Each row was made from one small tree. Brackets hold a mark, then the marks that hang from it, in the order of their numbers. Every link used is in the known rows. Write each row's tree.
Known rows
{q320 q277 {q450 q695} q817}: [-11.0   4.7  27.4  27.4  -4.9   8.7  23.2  31.5 -26.5   4.8  -9.4  -9.4
 -14.5 -25.9 -12.4 -31.1   6.3 -13.8  -0.8 -18.8 -69.1  24.8  11.0  -0.2
  43.7   6.8  -1.8 -21.4]
{q277 q320}: [-14.0   0.2  21.0  -0.7  31.1  16.3   3.1  15.1 -35.7  -4.2  19.2   4.6
 -12.9 -11.8 -24.7 -14.7  -6.4 -23.5   3.9   0.6 -17.5   3.6 -20.0  -7.8
  29.9  -3.0  10.2   3.3]
{q277 q320 q616}: [-28.1  -2.4  25.9  -4.5  37.2  12.0   6.2   9.1 -39.9   4.6  19.1   0.6
  -3.5  -0.6 -31.7 -13.3 -10.4 -32.8   7.7  -0.7 -20.6   3.5 -21.4 -18.0
  36.5  -3.9  15.0   9.7]
{q823 {q450 {q320 {q277 q616} q817} q695}}: [-34.2  21.7  39.1  30.1   8.1  -0.7  26.7  26.0 -35.7  15.1 -24.6 -13.6
 -13.6 -16.6 -23.9 -32.2 -25.6 -31.2  20.9 -12.5 -52.1  15.7   4.0 -26.3
  45.4  16.6  21.7  -6.6]
{q823 {q450 q320 q695} q817}: [-12.9  10.0  18.4  14.2  17.1   1.3   8.9  30.5 -26.3  -5.8 -17.2  -3.5
 -38.6 -26.2  -1.7 -44.5 -37.1 -28.4  24.2  -5.4 -27.6   8.6  -5.7 -22.7
  52.9   2.6  28.4  -1.0]
{q24 q616 {q823 {q450 {q320 q277}}} q999}: [ -0.5  36.6  36.4  -1.7  11.2  27.1  43.3   8.3 -40.0   8.7   6.1  -4.3
 -24.3 -24.5  -6.4 -46.3  -5.0  11.2  -4.7  -3.6 -30.8  18.7 -24.2 -14.9
  41.3  -4.6  -8.7 -37.8]
{q277 {q320 {q450 q695} q817} {q616 q24}}: [-35.2  -2.5  38.1  14.7  15.6   5.3  36.0   6.6 -42.2  26.4  -8.6  -6.4
  -6.6 -13.7 -31.7 -30.0  -7.2 -33.7  15.5 -14.1 -62.3  20.6  -6.0 -17.1
  43.3  -0.4  -5.0 -11.6]
{q817 q823}: [-13.9   4.8  11.7   3.9  24.3  12.8   5.1  24.7 -36.2 -10.2  12.4  13.7
 -13.0   5.5  -1.7 -28.4  -1.6 -14.2  -4.0   7.8 -18.0  11.5 -24.0  -7.5
  42.5  -1.5   2.7   2.0]
{q823 {q450 q320 q695}}: [-21.7   8.5  26.4  10.9  17.2   7.6  11.5  16.7 -29.1 -10.2 -15.7  -0.5
 -31.4 -17.2 -13.7 -39.5 -25.7 -32.0  25.3   0.6 -17.6   2.5 -14.8 -13.1
  57.5  20.5  20.8  -8.5]
{q24 {q823 q450 q817} q999}: [  9.7  13.4  20.9  -2.6  15.5  23.8  16.9  24.9 -22.0  -6.4  16.6  -6.8
 -24.8 -32.3  15.6 -63.2  -4.2  11.7 -13.0 -21.6 -40.6  12.5  -3.3  -8.9
  40.9 -23.8  -2.7 -12.4]
{q616 {q24 q999} {q277 q320}}: [ -7.4   5.0  24.6  -1.5  24.4  29.9  28.5  -9.0 -43.8  -4.1  16.3  27.0
  -5.4  -6.2 -10.9 -28.3  -4.1 -21.1  -8.7  21.2 -36.5   8.4 -33.6  -3.1
  18.5 -13.9 -10.0 -25.4]
{q450 {q320 {q277 {q616 q24}} {q817 q823}} q695}: [-38.3  26.9  34.3  29.1  12.8   7.9  45.9  26.9 -56.0  21.0 -25.4   7.3
  -8.7   4.5 -20.7 -22.9 -21.1 -41.1  15.7  18.6 -56.3  29.8 -25.5 -35.0
  41.3  10.8   3.9 -12.6]
{q450 {q320 {q277 {q616 q24}}} q695 {q823 q817}}: [-24.9   9.5  36.5  26.3  17.6   7.0  32.5  22.7 -54.6   5.1 -22.5  11.2
 -20.4  -6.6 -18.4 -27.8 -28.0 -51.0  23.0  18.3 -55.8  19.8 -22.6 -44.8
  50.6   1.6  19.5  -7.3]
{q24 q823}: [ -2.6   0.0  23.7  -0.5  21.3  27.1   8.6  22.1 -30.3 -15.0  21.9  -3.2
 -17.1 -17.7  -6.5 -31.0   5.8  -9.1  -7.9  -4.9 -23.4   3.5 -21.7  -7.3
  43.9   1.7  -5.2 -13.5]
{q450 {q320 {q277 q616}} q695 {q823 q817}}: [-19.4   8.3  38.2  22.1  11.9   6.5  20.8  36.9 -53.7   0.5 -16.8   2.8
 -17.1  -8.7 -22.1 -18.5 -25.5 -48.6  27.4   6.9 -43.3  15.6 -18.2 -43.0
  58.7  10.0  29.2   8.2]
{q999 {q24 q616 {q823 q450}}}: [  5.0  14.0  30.2 -11.6  27.5  25.8  27.7  -3.9 -23.2   2.9   3.4   2.1
 -18.3 -17.8  10.6 -59.4  -2.0  16.9  -0.3  -5.0 -33.1   9.9 -22.1 -12.4
  48.9 -21.3 -13.9 -38.1]
{q817 {q823 {q450 {q320 {q277 {q616 {q24 q999}}}} q695}}}: [-35.3  34.6  31.6   9.7  16.1  18.0  46.9   0.7 -47.7  15.9 -25.5  14.0
 -11.8  11.8  -9.2 -51.9 -16.9 -34.9  14.0  30.9 -52.2  23.1 -29.2 -26.2
  51.0   2.9   3.3 -27.1]
{q616 {q24 q823 q999} q277}: [  4.2   3.7  27.1   0.3  13.8  41.4  32.3  -1.9 -39.6 -14.2  18.3  16.7
  -8.8 -10.7   6.7 -44.5   8.1  -7.4 -19.8  15.9 -40.7  10.0 -34.3   0.0
  30.5  -8.6 -25.7 -40.2]
{q450 q695 {q823 q817}}: [ -3.0  -5.7  28.6  17.8  11.5  12.5   4.5  40.0 -40.7 -19.3  -3.0   5.5
 -25.5 -24.6  -5.8 -21.3 -18.5 -30.3  19.5  -2.1 -34.6   7.3 -12.6 -23.4
  55.5  -0.5  18.1   9.8]
{q823 {q450 q320} q817}: [ -9.6   9.7  12.7  11.4  25.7  -6.1   5.4  24.2 -23.6  -2.7  -2.4  -1.4
 -35.4 -19.5   2.9 -51.4 -29.8 -13.8   7.1 -17.2 -23.2   9.4  -2.1 -20.6
  40.7  -6.3  25.4   2.1]
{q999 {q24 {q616 q277} {q823 {q450 q320 q695} q817}}}: [  6.9  16.8  33.6  -0.8   8.9  21.0  35.1   9.7 -36.3   3.2 -24.2   7.6
 -29.6 -23.2  13.7 -57.8 -30.2  -6.9  24.2   9.0 -42.3  13.1 -29.0 -32.8
  59.5 -12.3  -0.9 -43.4]
{q999 q24}: [ -1.6  -2.4  15.5  -1.8  39.6  22.5  12.6   2.4 -22.1 -14.4   9.8  14.4
 -13.8  -3.4   3.9 -34.4  -1.1 -12.5   1.0   3.5 -27.8   8.7 -24.8  -6.2
  40.6 -11.3   4.6 -16.5]

Write each row's tree
[-30.6  33.1  38.1  22.4  11.7  20.0  61.1  22.2 -58.4  20.2 -20.7   9.7
  -7.1   2.6 -15.4 -21.9 -15.5 -33.8  10.7  15.8 -56.9  34.5 -31.6 -29.2
  37.9   6.9  -2.6 -15.4]  {q450 {q320 {q277 {q616 {q24 q999}}} {q817 q823}} q695}
[  8.3  20.2  37.2  -9.5  -0.6  31.8  27.9  19.8 -43.6   8.1   1.6  -1.3
 -18.1 -39.9  -2.2 -39.8 -20.6  -3.3   9.7   4.0 -44.8  11.3 -19.5 -22.6
  43.9 -25.5  -7.2 -29.4]  {q24 {q616 {q277 q320}} {q823 {q450 q695} q817} q999}
[ -3.3   1.6  19.1   6.6  20.9  28.5  25.3  -5.8 -34.2 -15.0  15.5  24.8
  -8.9  -6.7   5.8 -35.8  -1.0 -11.6 -16.9  16.7 -37.4  10.0 -27.7  -0.2
  25.8  -8.8  -9.3 -30.8]  {q616 {q24 q999} q277}
[-34.1  25.9  26.7  25.7  19.9   1.1  44.0  20.6 -54.6  24.7 -10.1  10.6
  -3.6  11.8 -15.9 -28.4 -13.7 -26.2   0.9   8.8 -52.3  29.8 -21.3 -29.6
  28.1   0.3   0.2 -10.4]  {q450 {q320 {q277 {q616 q24}} {q817 q823}}}
[  5.3  14.3  31.6 -12.8  21.3  39.3  33.0  13.8 -40.2  -5.3  26.4  -2.5
 -20.6 -27.2  -0.2 -21.4   2.9  12.1 -12.4  -7.3 -15.3  13.3 -34.7  -9.7
  42.7 -10.8 -15.6 -22.7]  {q24 q616 q823 q999}
[-26.2  20.1  32.8   3.9  26.6  17.0  47.3  11.5 -56.6  24.8  10.3  11.2
   6.1   5.1 -19.2 -21.9  -6.9 -16.8  -1.7  -0.7 -45.6  24.7 -28.8 -21.8
  23.3 -17.5 -11.4   4.3]  {q277 {q320 {q817 q823}} {q616 {q24 q999}}}
[-38.3   6.6  33.1  12.7  10.3   3.0  40.8  12.9 -52.5  32.2 -13.1   2.2
  -0.5   5.2 -25.8 -35.4  -3.9 -31.9  17.1  -2.0 -64.5  24.7 -15.1 -20.0
  47.4  -3.0 -12.2  -6.6]  {q277 {q320 {q450 q695} {q817 q823}} {q616 q24}}
[-17.9  16.6  26.5  22.0   2.9   4.1  14.8  36.7 -31.3   2.7 -15.8  -1.0
 -16.6 -14.5  -3.8 -41.9 -15.1 -11.3  13.3 -10.6 -45.2  14.4   0.7 -10.1
  48.8   3.8   2.1   1.3]  {q320 {q817 {q823 {q450 q695}}}}
[-10.0  -7.3  48.3  27.9  -8.9   6.7  35.9  10.5 -54.3  10.1 -15.6  14.6
  -6.1 -10.7 -28.5 -34.3   1.1 -29.4  19.6  -5.7 -71.3  16.0 -11.9  -7.2
  43.5   7.9 -17.8 -21.0]  {q616 q24 {q277 {q320 {q450 q695 q823} q817}}}
[-11.2  18.2  32.8   5.8  19.8  20.3  33.0  16.1 -31.8  12.5 -25.7  -5.1
 -17.3 -12.4   0.2 -61.7 -20.5 -27.4  22.5   7.3 -64.4  17.4 -14.8 -38.7
  58.3 -10.5  10.9 -29.4]  {q999 {q24 {q823 {q450 {q320 {q277 q616}} q695} q817}}}
[-27.5   4.9  26.0  25.5  14.3  -1.8  34.8   5.8 -28.9  24.5   0.8  -2.5
  -2.9  -6.5 -11.0 -45.5   9.4  -9.2 -16.6 -18.7 -79.8  29.7  10.0  -9.6
  30.3 -11.3  -8.3 -27.1]  {q320 {q277 {q616 q24}} q450 q817}
[-14.9   5.8  32.5  -5.5  31.9  37.7  37.0  -2.1 -40.2  -0.1  21.3   2.5
  -6.5  -7.5  -2.1 -39.2   5.3 -14.4 -14.9   4.0 -36.4  12.4 -33.5 -15.4
  41.1  -9.8 -17.4 -22.2]  {q277 {q616 {q24 q823 q999}}}
[ -0.4   4.3  25.2 -12.8  30.8  23.1  23.1  -9.1 -40.1   3.8   8.8  22.4
  -4.8  -3.1  -9.9 -19.6  -9.4  -8.0   7.8  19.5 -28.0  10.2 -37.3 -14.5
  31.1 -21.0  -2.8 -29.8]  {q999 {q24 {q616 {q277 q320}}}}
[-18.1  16.5  31.8  18.5  -6.4   5.8  14.9  30.3 -44.9   8.5 -17.2   9.6
  -2.6  -7.2 -19.0 -35.5 -17.1 -21.7  20.2   3.4 -51.3  11.1  -7.6 -10.7
  38.2   3.4  -1.1  -6.6]  {q616 {q277 {q320 {q817 {q823 {q450 q695}}}}}}
[  3.3  -1.1  29.8  -2.1   0.1  32.5  40.3   6.7 -44.6   7.1   2.0   8.2
 -14.4 -22.6  -2.1 -53.1   3.9 -19.2   0.2   8.6 -68.6  20.3 -22.0  -8.9
  43.7 -20.0 -24.0 -41.7]  {q616 {q24 {q823 q817} q999} {q277 {q320 {q450 q695}}}}
[ -6.8   0.7  33.8  19.8  12.7   7.8  15.8  39.5 -48.3 -14.8 -11.4   6.9
 -32.8 -18.6 -12.6 -18.6 -28.7 -40.2  30.8  -0.9 -21.7   8.1 -24.9 -30.4
  59.7  13.3  24.2  12.3]  {q450 q320 q695 {q823 q817}}
[  3.7  20.9  32.9 -10.9  16.4  29.5  29.3   6.3 -30.5  -0.8  18.1  -6.8
 -22.0 -30.0   4.1 -48.3   0.5  20.4 -10.8 -14.0 -24.3   9.8 -19.3  -6.2
  44.9 -15.0 -14.7 -26.9]  {q24 q616 {q823 q450} q999}
[-24.8  23.6  52.8  15.8  10.9  23.2  57.4   9.1 -44.3  16.0 -16.7 -11.2
 -19.2 -22.8 -12.0 -50.4 -20.1 -20.3  16.7 -13.2 -46.7  17.3 -20.5 -24.4
  49.9  11.2 -10.3 -20.6]  {q277 {q616 {q24 {q823 {q450 {q320 q817} q695}} q999}}}
[-24.4  18.7  21.9  10.1  12.4   5.8  16.6  22.9 -39.4  -4.9 -20.7   8.4
 -26.9   2.7  -7.8 -44.6 -23.1 -29.9  26.7  12.0 -18.1   7.7 -24.5 -15.4
  63.1  19.9  13.6  -3.7]  {q817 {q823 {q450 q320 q695}}}
[-13.4  25.5  35.5  15.3  -2.5  19.2  40.8  10.1 -49.5  13.2 -17.7  20.1
  -3.6  -8.0 -11.0 -46.7 -14.6 -15.9  11.3  14.7 -61.8  19.2 -17.7  -8.8
  29.0  -8.4 -16.8 -23.0]  {q616 {q24 q999} {q277 {q320 {q817 {q823 {q450 q695}}}}}}
[ -3.6   0.2  51.8  22.3  -8.7  19.3  49.7   5.6 -57.6   8.6  -8.6  16.8
  -4.0 -14.0 -23.6 -34.4   4.9 -22.3  14.2  -8.1 -71.2  20.8 -18.0  -1.3
  42.7   3.2 -21.9 -23.8]  {q616 {q24 q999} {q277 {q320 {q450 q695 q823} q817}}}
[-12.4   4.8  17.3  15.5   5.6  -3.1  23.2  28.5 -36.2  11.1   7.3  -0.8
 -11.4   0.1  -2.1 -42.3  10.2   3.3  -8.8 -27.0 -47.8  24.3  -2.2   1.7
  44.1  -1.9 -10.7  -2.6]  {q320 q450 {q817 q823}}
[ -9.1  34.4  47.6  21.4  -4.8  15.1  41.2  32.7 -40.7  16.1 -19.3 -17.4
 -29.0 -41.4 -17.6 -33.2 -19.6  -3.1  16.6 -13.0 -47.0  22.5  -9.3 -25.7
  45.5   9.8  -4.8 -30.6]  {q24 q616 {q823 {q450 {q320 q277 q817} q695}}}
[-16.8  -7.2  25.4   0.2  15.2  14.5  11.7  11.6 -33.8   0.3   1.1  -1.9
 -16.3 -13.6 -25.2 -27.0   1.3 -31.7  17.8  -3.4 -36.9  10.0 -12.5  -2.7
  54.4   7.0   5.0  -9.8]  {q277 {q320 {q450 q695}}}
[-38.3  20.4  36.4  15.3  16.0   2.5  31.4  15.2 -45.7  27.7 -20.7   3.2
  -2.7  -1.5 -23.2 -40.8 -22.1 -29.7  21.9   3.9 -57.2  17.6 -10.6 -27.5
  39.8  -6.0  -2.4  -1.4]  {q277 {q320 {q817 {q823 {q450 q695}}}} {q616 q24}}
[-33.8  22.7  33.2  26.0   7.8   6.6  35.9  40.5 -54.2  14.9 -20.3  -0.2
  -5.0   4.3 -23.7 -11.0 -19.1 -37.7  19.7   7.5 -46.3  24.3 -20.2 -32.0
  47.6  18.4  13.0   1.6]  {q450 {q320 {q277 q616} {q817 q823}} q695}
[ 12.7  15.2  23.5  -9.7  26.4  18.7  22.1   9.9 -20.9   7.1   3.1  -0.5
 -26.0 -28.3  22.0 -64.7 -12.6  20.5  -3.0 -11.6 -44.6  16.2 -12.5 -23.5
  46.1 -39.2  -7.3 -31.7]  {q999 {q24 q616 {q823 q450 q817}}}
[-14.0  17.6  19.9  19.5  11.0  -1.5  13.1  30.8 -27.7   4.9  -0.3   1.8
 -13.3  -6.7   0.9 -49.0  -7.9   4.4  -2.9 -19.6 -41.6  14.6   3.2  -5.5
  35.8  -6.1  -0.3   3.5]  {q320 {q817 {q823 q450}}}
[  0.3   6.6  56.2  12.0 -13.8  16.7  48.6  14.3 -63.1  13.9  -2.6   5.9
  -6.2 -22.5 -26.3 -15.0   0.2  -6.0  18.7 -18.7 -54.0  20.7 -19.2  -7.8
  51.1   1.9 -16.0 -16.0]  {q24 {q616 {q277 {q320 {q450 q695 q823} q817}}} q999}
